Each row was made from one path, in order. Every step used is in the known rows, and no mark comes twice. Write each row's path.
Known rows:
retat-zubi-gifekis-kolit: [-2.15  0.06  1.87  3.09  2.52  0.62  0.70  2.02  1.05 -1.98  2.46  0.34
 -1.64  1.38 -3.92 -0.60  0.13 -0.13 -1.79 -0.08 -4.15 -0.43 -2.59 -1.18]
vedule-gavur-zubi-ziga: [ 0.50  1.51 -3.64  1.70  4.26  1.33 -2.28 -0.56 -2.98  0.83 -2.20  0.09
 -4.69  2.19  0.63  1.19  0.73  1.17 -0.75  0.66 -5.13  0.44  1.74  3.27]
retat-zubi-somo: [-0.29 -0.28 -2.38  2.10  3.24  0.19  1.44  2.32 -0.23  0.72  1.11 -0.01
 -1.95 -1.80 -6.42  0.85  0.14  0.24 -1.42 -0.34 -0.46 -2.26 -0.80 -0.33]
somo-zubi-gavur: [-1.47  1.91 -0.37 -0.41  1.13  2.40  0.48 -0.13 -2.03  1.83  0.33  0.84
 -3.52  2.14 -0.58  0.53 -2.17  2.37  1.32  0.75 -2.14 -1.60  0.05  0.39]
ziga-zubi-gifekis-kolit: [-1.75  0.73  1.65  0.48  3.44  3.44  0.74  2.59  0.63 -0.28 -0.61 -0.58
 -0.49  3.73  0.51 -0.96 -3.66  1.03  0.49  1.49 -6.32  1.26 -1.41  1.60]
kolit-gifekis-zubi: [-2.06  0.06 -0.52  1.14  0.85  3.03  2.78  0.34  1.72  2.94 -3.12  1.38
 -0.06 -2.17 -1.95 -1.16 -2.07  1.47 -0.95  1.89 -2.48 -0.38 -2.27 -1.66]
somo-zubi-movoz: [-2.46  0.84 -0.61  0.04  1.38  4.44  0.74 -0.19 -1.12 -0.87  1.11  1.35
 -1.80  1.22 -1.37 -0.64 -2.34  0.39 -0.16  1.48 -0.57 -2.98  0.20  0.09]
gifekis-kolit-ziga: [-1.74  0.07  2.86  1.64  1.39  2.18  1.03  0.08  4.13  2.96 -0.24  0.21
  0.26  2.99 -2.05  0.44 -4.26 -0.09 -1.15 -0.34 -1.93  0.85 -2.31 -1.17]
kolit-ziga-zubi: [-1.30 -0.12  0.31  0.40  1.07  2.94  2.28  0.10  1.38  3.93 -1.19 -1.86
 -0.17  0.84 -1.83  0.78 -5.91  2.30 -0.30 -0.02 -1.92 -0.04  0.62  0.99]
ziga-kolit-gifekis-zubi-movoz: [-4.06  0.60 -0.68  1.47  1.54  4.69  3.21  1.49  0.79  2.67 -2.57  0.64
  0.97 -3.21 -2.59 -2.94 -1.46  0.04 -2.00  2.72 -4.69 -0.90 -1.66  0.13]
retat-zubi-movoz: [-1.84 -0.33 -0.90  2.83  1.23  1.32  0.19  0.71 -0.98 -1.31  2.97  0.47
 -2.16 -2.14 -4.28 -0.48  0.39 -0.46 -2.18 -1.27  0.25 -2.74 -0.47 -1.47]
gavur-zubi-movoz: [-0.81  0.48 -3.34  0.94  2.61  2.65 -1.99  0.81 -1.70 -0.20  0.92  1.55
 -3.27  1.79 -0.77 -0.91 -0.55 -0.11 -1.18  0.04 -1.07 -0.72  1.44  0.95]
gifekis-kolit-ziga-zubi: [-2.31  0.31  2.89  0.88  1.93  3.16  2.92  0.72  3.84  3.61 -2.40 -1.58
  0.47  4.59 -1.50 -0.08 -6.45  1.39  0.28 -0.06 -4.36  1.55 -1.31  0.03]
vedule-gavur-zubi-retat-kolit-gifekis: [-0.68  1.26 -2.58  2.22  0.25  3.43  1.66  2.07 -3.81  4.36 -3.46  0.06
 -3.32  1.29  0.68  0.22  0.01 -0.10 -4.13  2.00 -4.85  2.28  0.03  3.29]
gavur-zubi-ziga-kolit-gifekis: [-2.74  0.34 -2.14  1.30  4.33  2.59  1.02  1.57 -0.04  4.61 -3.34 -0.09
  0.09  0.42 -3.66  0.77  0.59  1.03 -2.99  2.42 -4.58  0.92  0.57  4.06]
ziga-kolit-gifekis: [-1.81 -0.26  0.41 -0.34  0.84  2.92  2.15  2.24  1.81  4.17 -0.73  1.02
  1.80 -2.56 -2.89  1.07 -0.82  0.86 -3.57  2.77 -1.09  0.86 -0.95  0.16]
vedule-gavur: [ 1.66  0.76 -1.04  0.07  0.93  1.64 -0.95  0.00 -1.02  0.38  0.40  0.98
 -3.11 -0.81  1.56  1.61 -0.77  0.83 -1.33  1.32 -1.60  0.34  0.10 -0.86]
vedule-gavur-zubi-retat-kolit-ziga: [-0.32  1.37 -2.27  2.92  0.43  2.88  1.45  0.88 -3.21  4.45 -1.39 -1.90
 -4.45  2.39 -0.08  0.91 -2.60  0.14 -3.09  0.04 -4.83  2.11  0.75  3.70]
zubi-gavur-vedule: [-0.18  0.06 -3.84  1.01  2.16  1.08 -2.42  1.29 -4.09  1.72 -0.69  1.93
 -4.41  1.45  0.00 -1.83 -1.19  1.14  1.71 -0.59 -2.49  0.43  0.87 -1.14]
gifekis-zubi-gavur: [-0.96  1.45 -1.08  0.91  1.92  1.17  0.30  0.65 -1.45  2.03 -0.67  0.51
 -3.96 -0.61  0.07 -0.94 -2.23  2.22  2.05 -0.38 -4.12 -0.19 -1.23 -0.63]
ziga-zubi: [-0.24 -0.05 -0.24 -1.09  1.92  2.88  1.13  1.59  0.24  1.63 -0.10 -0.30
 -0.84  0.48 -0.42  1.15 -4.06  2.55  0.72  0.76 -1.29  1.15  0.59  0.44]
somo-zubi-retat: [-0.90  1.91  0.43 -1.14 -0.03  4.99  2.19  1.52 -1.07  2.18  1.23 -0.25
 -2.09  2.23 -0.87  0.74 -3.59  1.36  0.99  2.31 -1.16 -1.65 -0.23  3.07]
vedule-gavur-zubi: [ 1.74  1.36 -3.10 -0.03  1.96  1.24 -1.49  0.03 -1.79  0.73 -0.66  1.33
 -4.92  2.19  1.46  1.06  0.03  1.31 -1.21  1.25 -3.11  1.31  1.77  0.07]
ziga-kolit-gifekis-zubi: [-2.76  0.62  0.00  0.15  1.41  3.22  3.94  1.85  2.26  3.86 -2.48  0.73
  1.26 -2.86 -2.92 -0.58 -1.94  1.86 -1.77  3.02 -3.96  1.21 -1.90 -0.81]

Which path is each row?
[-2.57 -0.14  0.28  1.33  0.25  5.00  4.21  3.61 -1.89  5.37 -3.15 -1.70
  0.67 -0.63 -1.04  0.23 -4.07  1.14 -2.30  1.42 -3.10  1.88 -1.26  3.58]
ziga-zubi-retat-kolit-gifekis
[-1.84  0.61 -2.93  1.65  3.06  3.19  3.32  1.71  1.06  3.57 -4.92  1.00
  0.02 -1.89 -3.59 -2.02 -1.90  0.27 -0.44  2.28 -3.82 -1.95 -2.37  0.51]
kolit-gifekis-zubi-somo
[-0.16  1.77 -3.03  0.64  4.88  1.64 -1.09  0.73 -2.19  1.81 -1.78 -0.79
 -3.58  1.54 -0.49  1.78  0.94  1.53 -1.50  1.91 -6.65  1.99  2.10  4.08]
vedule-gavur-zubi-ziga-kolit
[-1.89 -0.08 -0.55  1.25  1.70  3.47  1.58  0.35 -0.48  2.31 -0.19 -2.10
 -0.48  0.35 -1.39 -0.51 -4.90  1.59 -0.82  0.50 -4.37 -1.40  0.71  2.78]
kolit-ziga-zubi-gifekis
[-2.43  0.80 -2.26  0.61  3.68  3.45  4.57  3.01  1.66  4.51 -4.18  0.17
  1.21 -2.69 -4.63 -1.61 -1.72  0.66 -1.28  3.40 -5.15 -0.46 -1.99  1.25]
ziga-kolit-gifekis-zubi-somo
[-3.29  0.09  2.46  4.55  1.55  0.75  2.02  0.62  2.25  0.23  1.45 -1.12
 -0.83  1.85 -5.22 -1.00 -1.75 -0.50 -2.78 -0.90 -4.81 -1.47 -2.54 -0.68]
retat-zubi-gifekis-kolit-ziga
[-1.54 -0.26  0.54  2.58  0.00  3.33  2.35  1.68 -1.04  4.75  1.13 -1.64
 -0.78 -0.94 -2.73  1.65 -4.60 -0.09 -2.64 -0.80 -0.71  0.66 -1.45  2.70]
zubi-retat-kolit-ziga
[-2.14 -1.17  0.44  1.79  1.82  2.95  3.39  0.74 -0.02  3.47 -1.14 -1.79
  0.12 -0.22 -2.74  1.88 -5.73  2.34 -1.91 -1.13 -1.86  2.35 -0.32  0.09]
retat-kolit-ziga-zubi
[ 1.91  1.57 -5.59  0.46  4.18  1.52 -1.07  1.34 -2.38  1.39 -2.38  0.75
 -5.02  2.39 -0.25  0.38  0.39  0.43 -0.69  1.76 -4.35 -0.16  1.61  2.27]
vedule-gavur-zubi-somo
[-2.08  1.16 -0.31  0.91  5.02  2.47  1.81  1.12  0.38  1.94 -0.98 -1.06
 -0.31 -2.09 -3.09  0.50 -2.02  2.26  0.74  1.36 -5.32  1.16 -1.24  2.05]
gifekis-zubi-ziga-kolit
[-2.07  1.25 -0.27  1.12 -0.50  4.69  3.39  1.65  0.15  4.70 -2.66 -0.13
 -0.63 -1.37 -1.08 -2.04 -3.01  0.64 -0.33  2.33 -3.83 -1.08 -2.12  2.25]
kolit-gifekis-zubi-retat
[-1.95  0.18 -3.16  1.59  1.72  2.28  0.46  0.36 -3.19  4.42 -3.75 -1.28
 -3.56  3.41 -0.91 -2.62 -5.10  2.47  2.49 -1.04 -5.53  0.34  2.07  0.46]
kolit-ziga-zubi-gavur-vedule
[ 1.32  1.45 -3.98  1.04  2.75  1.74 -2.30  0.53 -3.60 -0.88  0.38  1.07
 -5.20  1.71  1.93 -0.19  0.87  0.62 -2.06  2.03 -5.55 -0.09  1.76  2.11]
vedule-gavur-zubi-gifekis
[ 0.89  0.40 -5.06  0.22  4.74  1.52 -0.64  2.29 -0.96  1.95 -0.85  1.11
 -2.95  2.22 -2.89  0.49 -0.76  0.41 -0.40  0.88 -1.71 -0.31  1.00  2.23]
gavur-zubi-somo
[-1.23 -0.15 -3.43  3.04  1.87 -0.76 -0.90  1.24 -4.10  0.74  0.34  0.85
 -5.31  0.76 -3.45 -1.76  0.73  1.52  1.02 -1.74 -2.80 -0.27  0.65 -2.75]
retat-zubi-gavur-vedule
[ 0.05  0.23 -2.73 -0.53  4.11  3.06  1.60  2.77 -0.44  2.40 -1.82 -0.86
 -0.89  0.64 -2.16  0.57 -3.75  1.53  0.95  1.11 -2.50 -0.69  0.63  2.54]
ziga-zubi-somo
[-0.08  0.82 -3.03  0.70  4.20  2.33  1.79  1.74  0.31  1.44 -1.74  0.50
 -1.67 -1.15 -3.18 -0.76 -2.66  0.85  1.28  0.95 -2.99 -1.05 -1.59  0.31]
gifekis-zubi-somo
[-2.93 -0.12 -0.03  1.35  3.28  3.12  1.42  1.39  0.71  4.43 -2.33 -0.39
  1.90 -2.62 -3.63  1.12 -0.27  0.53 -3.02  2.21 -3.12 -0.15 -1.06  3.10]
zubi-ziga-kolit-gifekis
[-3.13  0.39 -1.00  2.80  3.28  2.93  2.05 -0.40  0.48  3.21 -4.71  0.10
  0.38 -2.20 -2.76 -1.17 -1.62  1.24 -0.52  1.27 -4.45 -1.41 -2.25  1.42]
kolit-gifekis-zubi-ziga
[-2.16  0.59  0.31  1.40  4.20  3.23  3.26  2.06  3.26  4.17 -4.08 -2.11
  0.56  4.69 -3.19 -0.90 -6.10  0.45  0.75  0.29 -5.63 -0.06 -1.17  2.33]
gifekis-kolit-ziga-zubi-somo
[-0.49  0.48 -3.02  1.39  4.89  1.35 -1.86  0.33 -1.40  1.38 -0.80  0.27
 -2.91  1.90 -1.94  1.40 -0.67  1.34 -0.37  0.06 -2.41  0.26  1.08  3.00]
gavur-zubi-ziga
[-2.23  0.13  1.96  2.75  1.88  2.71  0.44  0.40  2.38  1.32  0.45 -0.29
 -0.02  2.58 -1.58 -0.93 -3.55 -0.78 -1.97  0.43 -4.42 -0.67 -2.34  0.70]
zubi-gifekis-kolit-ziga
[-2.33  0.74 -0.16  2.65  3.00  2.17 -0.13  0.62  1.53  1.65 -0.46  0.07
 -2.05  5.53 -1.67 -1.57 -2.68 -0.51 -1.79  0.37 -6.01  0.42 -0.73  1.76]
gavur-zubi-gifekis-kolit-ziga
[-2.82  1.34  0.27 -0.50  4.33  3.78  2.06  0.73 -0.04  1.46 -0.08 -0.68
 -0.23  0.61 -3.67  2.16 -1.75  2.45 -0.03  2.68 -3.34 -0.41  0.16  3.13]
somo-zubi-ziga-kolit
[-4.33  1.04  0.47  0.23  3.25  4.61  3.56  0.55  0.73  3.79 -3.18 -0.31
  1.74 -0.18 -4.43  1.00 -1.24  1.73 -1.89  3.53 -4.01 -1.32 -0.65  3.08]
somo-zubi-ziga-kolit-gifekis
[-3.00  1.23  2.38  1.51  1.69  2.10  1.79  0.90  1.40  5.04 -3.09 -2.14
 -1.38  5.27 -0.18 -0.98 -5.70  1.55  1.43 -1.25 -6.53  0.93 -1.11  1.20]
gifekis-kolit-ziga-zubi-gavur
[-1.64 -0.41 -0.38  3.30  3.35  0.04  0.29  0.28 -0.53  0.24  1.16 -0.76
 -1.63 -1.88 -5.39  1.76  0.45  1.19 -1.42 -1.14 -1.24 -1.54 -0.77  0.58]
retat-zubi-ziga
[-1.22  0.75 -2.28  0.39  5.48  1.72 -0.64  1.61 -0.79  2.44 -0.23 -0.50
 -1.57  1.21 -3.10  1.87 -0.23  1.73 -0.93  1.03 -3.99  1.70  1.20  3.85]
gavur-zubi-ziga-kolit
[ 0.39  1.42 -4.03  1.13  2.10  2.53 -2.35 -0.14 -3.11 -0.44 -0.51  1.35
 -5.10  1.97  2.02 -1.02  0.66 -0.35 -1.64  1.06 -3.76 -0.66  2.18  0.96]
vedule-gavur-zubi-movoz
[ 0.10  2.01 -1.34  1.42  3.48  1.83 -1.81  1.29 -1.31 -1.22 -0.99  1.11
 -4.53  5.53  2.48 -1.27  0.46 -0.28 -1.41  1.97 -8.05  1.60 -0.09  1.33]
vedule-gavur-zubi-gifekis-kolit
